Each row comes from the steps of one path. Every step used is in the known rows, and no mark comes twice. Write the path behind each row, first mark first.
(in the rows, 128 means zero)
Known rows:
pomideg, dunodu, rozez: [115  86 169 115 157 142  94 108 196 148 117 123 135  67 134 158 161 151
 143 132 178 110  74 125  92 134 147 139 165 144 167  93 153]
lugut, savog, pomideg, banut: [116  93 162 155 148 145 117 130 175 204 131 138 160 113 139 111 127 174
 131 166 105 151 106 146 139  97 103 131 163 101 116 130 143]
dulep, fuzen, pesag: [140 121 194 140 110 142 128  92 154 188 126 134 133 128 128 101 145 164
 124  95 137 123 139  95 111 110 101 110 135 121 165 119 133]
dulep, banut, lugut, savog, pomideg: [ 91  93 156 152 106 164 128 149 157 210 154 145 160 144 141  85 153 160
 117 140 145 152  76 153 164 135 122 168 183 114 135 124 182]
dulep, banut, rozez, dunodu, lugut: [ 71  98 151 150 136 160 118 165 164 198  93 139 129  41 150 107 167 151
 139 151 156 140  74  88 147 136 141 145 202 196 139  83 135]
fuzen, pesag, dunodu, lugut, savog: [123  71 169 152  99 159 138 130 133 206 120 153 149 115 144 122 146 160
 139 106 120 181 128  98 126 111 134 129 145 156 117 106 169]
dulep, fuzen, pesag, dunodu: [144 111 187 162 113 127 139 113 151 178 139 138 141 155 118 102 143 162
 114  93 141 145 138  86 128 120 113 117 123 153 151 129 147]
pesag, fuzen: [154  81 168 115 127 105  90 116 176 170 105 136 144 129 153 116 136 170
 113  75 174 132 106 118 118 130 129 116 140 163 148  97 160]
dunodu, rozez: [123  68 147 117 146 134 121 133 167 159 130 145 151  89 141 149 157 145
 147 118 189 112  91 132 106 137 134 137 167 124 163 111 157]
pesag, dunodu: [138  81 153 149 141 126 124 152 172 166 117 160 157 139 125 117 153 163
 128 102 171 143 112 124 114 130 131 123 139 169 138 111 169]
dulep, banut: [127  97 159 127 122 151 110 161 177 203 129 130 154  99 137 105 152 167
 126 134 174 145 110 129 128 132 125 142 158 151 146 123 173]
dunodu, lugut, savog: [119  72 148 130 137 174 128 112 156 185 116 153 151  88 157 110 151 165
 142 122 130 166 131 112 103 110 143 141 151 140 123 103 166]
rozez, dunodu, pomideg: [133  87 146 134 152 106 111 131 214 173  80 165 134  70 133 118 185 167
 138 102 139 100  81 109 143 132 154 146 162 129 144 129 156]
rozez, dunodu, lugut: [103  75 147 148 144 143 114 121 188 177  84 150 123  71 131 135 165 143
 140 101 157 122 104  93 110 131 150 123 160 165 114  89 143]
pomideg, dunodu, lugut: [ 96  89 158 134 150 169 107 107 200 162  87 120 119  73 145 126 158 144
 145 124 170 123 117 105  95 127 142 117 147 170 140  75 156]
dulep, banut, rozez, dunodu, pomideg: [100 113 146 136 145 130 120 174 192 201  89 146 138  34 149  91 186 176
 136 156 134 118  58 102 177 129 139 163 207 157 170 113 149]
savog, lugut, dunodu, pomideg, banut: [120  82 118 105 172 110 129 125 166 185 106 151 155  66 180 116 143 176
 125 168 145 168 139 143 112 139 143 100 169 109 173 112 113]
banut, dulep, fuzen, pesag: [170 136 172 135 104 146 104  79 160 179 134 152 159 144 126 112 117 164
 128 123 162 133 129 108 123 102 109 112 119 113 182 113 125]
pomideg, dunodu: [132 103 183 131 144 147  90 115 204 169 100 133 135  98 129 121 162 177
 128 126 166 122 103 117  95 125 132 137 140 158 155  95 156]
rozez, dunodu, lugut, savog, pomideg, banut: [ 86  77 144 168 152 155 122 109 181 195 101 129 134  71 134 121 142 151
 143 152 102 146  85 108 145 108 132 133 186 118  77 112 123]
fuzen, pesag: [148  98 190 130  95 134 106 143 160 215 107 149 146 123 130 120 158 165
 138  99 148 130 129 115 113 120 105 124 138 143 157 118 145]
dunodu, lugut, savog, pomideg, banut, rozez: [ 69  91 136 153 155 167 143 146 146 203 103 136 141  72 182 101 118 160
 155 197  95 159 100 120 159  81 101 115 194 133 121  86 129]
banut, lugut: [118  83 158 136 113 158 114 133 173 191 124 163 144 152 137 117 144 150
 151  88 195 118 116 152 120 141 133 145 165 153 155 110 159]
banut, pomideg, dunodu, lugut: [100 103 156 140 159 158  77 107 184 149  82 130 111  93 142 151 133 138
 161 164 182 112 119 101 117 123 152 136 174 181 152  71 159]
rozez, dunodu: [133  93 175 144 141 116  96 128 194 178 101 158 139  92 110 126 173 174
 129  93 161 115  88 111 113 139 142 149 159 153 127 111 143]
rozez, dunodu, pomideg, banut, lugut, savog: [103  82 158 155 129 161 115 100 199 197 120 152 144  79 130 119 137 179
 157 120 127 140  82 165 176 116 163 184 210 126 134 147 128]
savog, pomideg, banut, dulep, fuzen: [130 133 138 155 149 140 116  86 179 156 139 130 155 151 135 112  88 150
 137 174 152 129 113 133 149  94 104  90 140  96 148 114 106]
lugut, savog, pomideg, dunodu: [115 113 177 139 151 142 100 108 201 177 112 139 141 107 133 108 160 183
 113 146 107 129  75 118 117 115 118 154 134 122 128  97 173]
savog, pomideg: [122  96 150 134 148 119 124 150 178 182 107 151 144 137 146 106 161 145
 128 123 139 105 102 116 123 121 102 109 133 124 142 109 163]
lugut, savog, pomideg, dunodu, rozez: [100  87 166 128 163 132  99 107 192 160 128 128 144  79 139 139 161 163
 126 155 126 121  42 121 111 128 129 160 162 100 141 101 174]
fuzen, pesag, dunodu, lugut: [115  72 161 146 105 143 132 151 151 192 102 136 133 125 138 126 148 128
 153  98 153 151 133  91 118 122 129  87 137 174 129 102 157]
pomideg, banut, dulep: [152 100 151 133 132 153  90 122 185 181 124 145 169 132 142 127  96 164
 152 164 183 158 116 160 130 108 131 114 153 143 149 110 113]
banut, lugut, savog, pomideg, dunodu, rozez: [ 76  77 163 142 141 156 111 101 182 161 149 131 138 111 139 133 147 146
 142 140 155 114  38 153 135 138 144 175 190 110 147  97 167]
lugut, dunodu, pomideg, banut, dulep: [158  89 128  98 153 111  89 127 186 180 123 151 183 102 150 115 116 175
 154 178 157 168 106 173 140 104 138  92 165 110 208 105 112]

Write each row's path:
[ 89  51 154 117 127 135 109 117 156 179 160 139 163 112 131 139 109 149
 174 136 194 156  83 191 116 142 142 116 216 122 188 105 113]  pomideg, banut, lugut, dunodu, rozez
[135 109 164 160 127 125 151 110 167 178 131 108 133 120 139 104 119 153
 149 128 112 143 140 110 172  96 111  91 149 124 163 153 126]  dulep, fuzen, pesag, dunodu, pomideg, banut
[ 70  97 143 155 154 136 132 139 161 195  85 169 134  60 156 103 168 157
 133 154  95 130  57  84 141 109 120 156 188 142 110  76 142]  banut, rozez, dunodu, lugut, savog, pomideg
[ 80  90 145 140 159 154 109 122 202 164  81 115 108 100 156 119 165 123
 137 144 143 100  99  95 108 121 119  99 144 144 119  70 164]  savog, pomideg, dunodu, lugut
[145  88 184 145  96 122 111 157 162 201 113 150 145 143 120 124 155 156
 130 102 153 150 118 112 128 126 118 115 129 161 140 117 154]  fuzen, pesag, dunodu
[111  98 142 132 165 140 127 162 180 194  87 148 144  63 181  98 135 176
 163 172 129 122 109 133 165  95 108 116 197 146 180 116 116]  dunodu, pomideg, banut, rozez
[152  94 122 121 148 141 103 123 196 164 103 147 167 101 155 122 110 158
 165 167 161 135 116 158 160  97 134 111 161 122 177 121 120]  dunodu, pomideg, banut, dulep
[128  89 137 102 162 106 119 124 141 184 118 170 162  91 161 113 158 177
 100 134 168 162 133 126  68 162 139 120 139 128 162  88 133]  savog, lugut, dunodu
[125  81 116  87 171  99 136 127 163 179 101 169 154  73 180 115 177 178
 110 136 148 152 128 120  90 155 152 117 146 107 191 102 150]  savog, lugut, dunodu, pomideg
[124  68 143 154 134 159 141 124 155 172 128 158 154 111 151 115 148 160
 138 122 137 185 119 107 112 119 153 142 148 161 113 101 173]  pesag, dunodu, lugut, savog
[125  60 152  93 149 101 107 128 156 165 144 164 166  95 137 135 156 167
 137 124 175 141  81 139  79 145 137 119 163 112 200  92 145]  lugut, dunodu, rozez
[154 125 147 136 138 149 113  76 173 145 137 155 163 143 132 103 119 167
 118 130 181 130 122 126 116 112 129 122 124 121 170 107 135]  banut, dulep, fuzen
[112  75 155 150 137 162 113 102 175 184 102 154 140  63 130 128 163 176
 126 111 128 152  99 100 109 123 160 170 169 142 102 102 151]  rozez, dunodu, lugut, savog
[136  78 139 105 162 105 113 136 189 185 110 140 158  83 145 107 139 176
 157 151 129 158 115 156 130 109 123  96 172 109 194 120 128]  lugut, dunodu, pomideg, banut
[108 106 175 149 147 115 104 151 182 188  86 173 140  75 133 116 168 184
 132 131 151 112  70 105 130 123 125 159 181 179 147  92 122]  banut, rozez, dunodu
[108  89 140 107 165 106 120 154 169 197 103 154 162  69 175  88 138 186
 157 184 120 154 107 153 148 100 106  98 197 126 212 101 105]  lugut, dunodu, pomideg, banut, rozez
[144 105 144 144 142 144  95 113 176 186 138 155 183 126 139 115  99 168
 141 189 134 166  87 154 151  90 120 133 150  97 128 116 131]  lugut, savog, pomideg, banut, dulep
[ 69  91 150 161 153 155 121 137 175 188  78 132 129  40 152 125 133 152
 164 165 143 137  97 105 144 108 131 122 215 184 123  82  93]  pomideg, banut, rozez, dunodu, lugut
[ 92  98 173 148 127 155 100 103 196 186 129 143 137 139 138 108 150 166
 126 125 145 123  73 147 135 126 124 173 163 127 138  95 164]  banut, lugut, savog, pomideg, dunodu
[ 83 110 160 163 152 116 111 159 187 198  86 147 130  83 135 113 138 159
 142 171 126 112  58 116 167 100 101 124 198 149 123 100 101]  savog, pomideg, banut, rozez, dunodu
[ 97  81 141 158 151 139 122 113 174 186  98 155 135  79 133 122 177 151
 126 127 103 127  76  89 128 111 140 147 165 121  83 100 158]  rozez, dunodu, lugut, savog, pomideg
[146  98 132 142 150 130  85 115 214 171  96 152 159  77 135 135 126 163
 159 160 161 123  79 143 168 107 155 132 175 124 148 123 107]  rozez, dunodu, pomideg, banut, dulep
[ 93 113 163 150 141 185  74 107 168 179 114 113 135  66 141 131 133 163
 146 191 156 173  98 110 144 120 165 181 193 171 145  84 178]  dulep, banut, pomideg, dunodu, lugut, savog
[126 116 171 134 159 130  53 113 194 154  93 141 122 113 120 145 134 170
 145 160 185 108 110 116 123 127 140 155 162 172 171  94 153]  banut, pomideg, dunodu
[129  74 133 147 155 125 137 155 194 174 107 138 147 112 145 116 137 156
 156 144 144 139 116 139 163 108 136 110 164 149 148 136 148]  pesag, dunodu, pomideg, banut
[128 116 154 136 131 144  83 156 159 187 121 146 147 121 127 126 130 157
 139 164 182 136 111 128 156 131 134 161 177 164 168 117 173]  dulep, banut, pomideg
[115  90 122 150 145 178 113 107 162 183 119 140 166 109 166 119  95 143
 152 187 137 174 107 139 143  85 125 106 162 107 121 101 133]  dunodu, lugut, savog, pomideg, banut, dulep
[109  78 152 162 109 138 144 149 139 206 117 145 145 123 142 115 152 141
 136 122  97 165 106  91 142 110 114 110 143 124 109 103 173]  fuzen, pesag, dunodu, lugut, savog, pomideg
[102  75 136 138 130 162 130 128 195 188 109 133 140 121 158 117 129 144
 175 124 165 122 123 175 166 116 130 121 187 130 170 134 135]  dunodu, pomideg, banut, lugut
[102 105 178 156 145 133 100 146 186 191  96 149 137  67 131 120 132 183
 150 154 143 129  84 122 148 110 123 143 200 178 138 109  92]  pomideg, banut, rozez, dunodu
[131  83 133 125 157 138 127 136 195 177 100 130 144  84 163 117 140 169
 161 143 138 124 127 147 152 104 127 108 166 129 164 137 137]  dunodu, pomideg, banut
[104  81 134 137 144 159 141 129 160 188 109 154 146 102 164 107 154 152
 133 138 114 144 106 108 123 104 118 125 148 106 113  95 176]  dunodu, lugut, savog, pomideg
[ 95 113 174 169 149 125 107 136 177 205 105 154 150  69 135 106 136 189
 131 181  87 142  54 122 166  99 106 164 210 135 116 109 111]  lugut, savog, pomideg, banut, rozez, dunodu
[107  78 146 139 125 172 133 110 181 196 126 148 154 107 158 105 122 178
 169 137 132 152 114 181 168 104 137 159 201 114 156 144 143]  dunodu, pomideg, banut, lugut, savog
[101 110 166 128 152 146  63 129 184 153 129 108 133  72 123 162 137 148
 153 192 205 116  54 122 144 146 160 173 208 163 184  98 166]  dulep, banut, pomideg, dunodu, rozez
[ 92  69 131 162 134 146 143 147 184 172 123 140 146 143 145 113 125 141
 173 128 176 138 108 165 180 119 146 116 190 160 154 140 142]  pesag, dunodu, pomideg, banut, lugut
[ 85  79 146 133 123 116 106 138 170 200 127 146 154 163 133 105 117 141
 148 141 159 151  99 183 137 128 109  94 188 117 159 104 117]  savog, pomideg, banut, lugut, dunodu
[108 110 167 139 160 126  96 129 208 169  99 126 125 113 135 115 166 154
 122 142 141  98  87 113 109 124 113 119 130 132 141  94 162]  savog, pomideg, dunodu
[106  72 166 127 114 136 108 120 168 196 145 144 161 142 127 111 114 168
 158 132 179 167 123 190 119 128 127 114 187 144 176 102 111]  pomideg, banut, lugut, dunodu
[ 94 111 159 152 153 140 123 149 155 208 118 149 159  93 165  96 122 184
 138 193  98 153  83 138 156  85  89 138 185 121 138 111 122]  lugut, savog, pomideg, banut, rozez
[ 91 112 154 144 142 170  75 128 183 166  93 104 121  75 144 141 135 138
 149 188 183 132 105 101 147 132 160 143 184 184 151  80 167]  dulep, banut, pomideg, dunodu, lugut
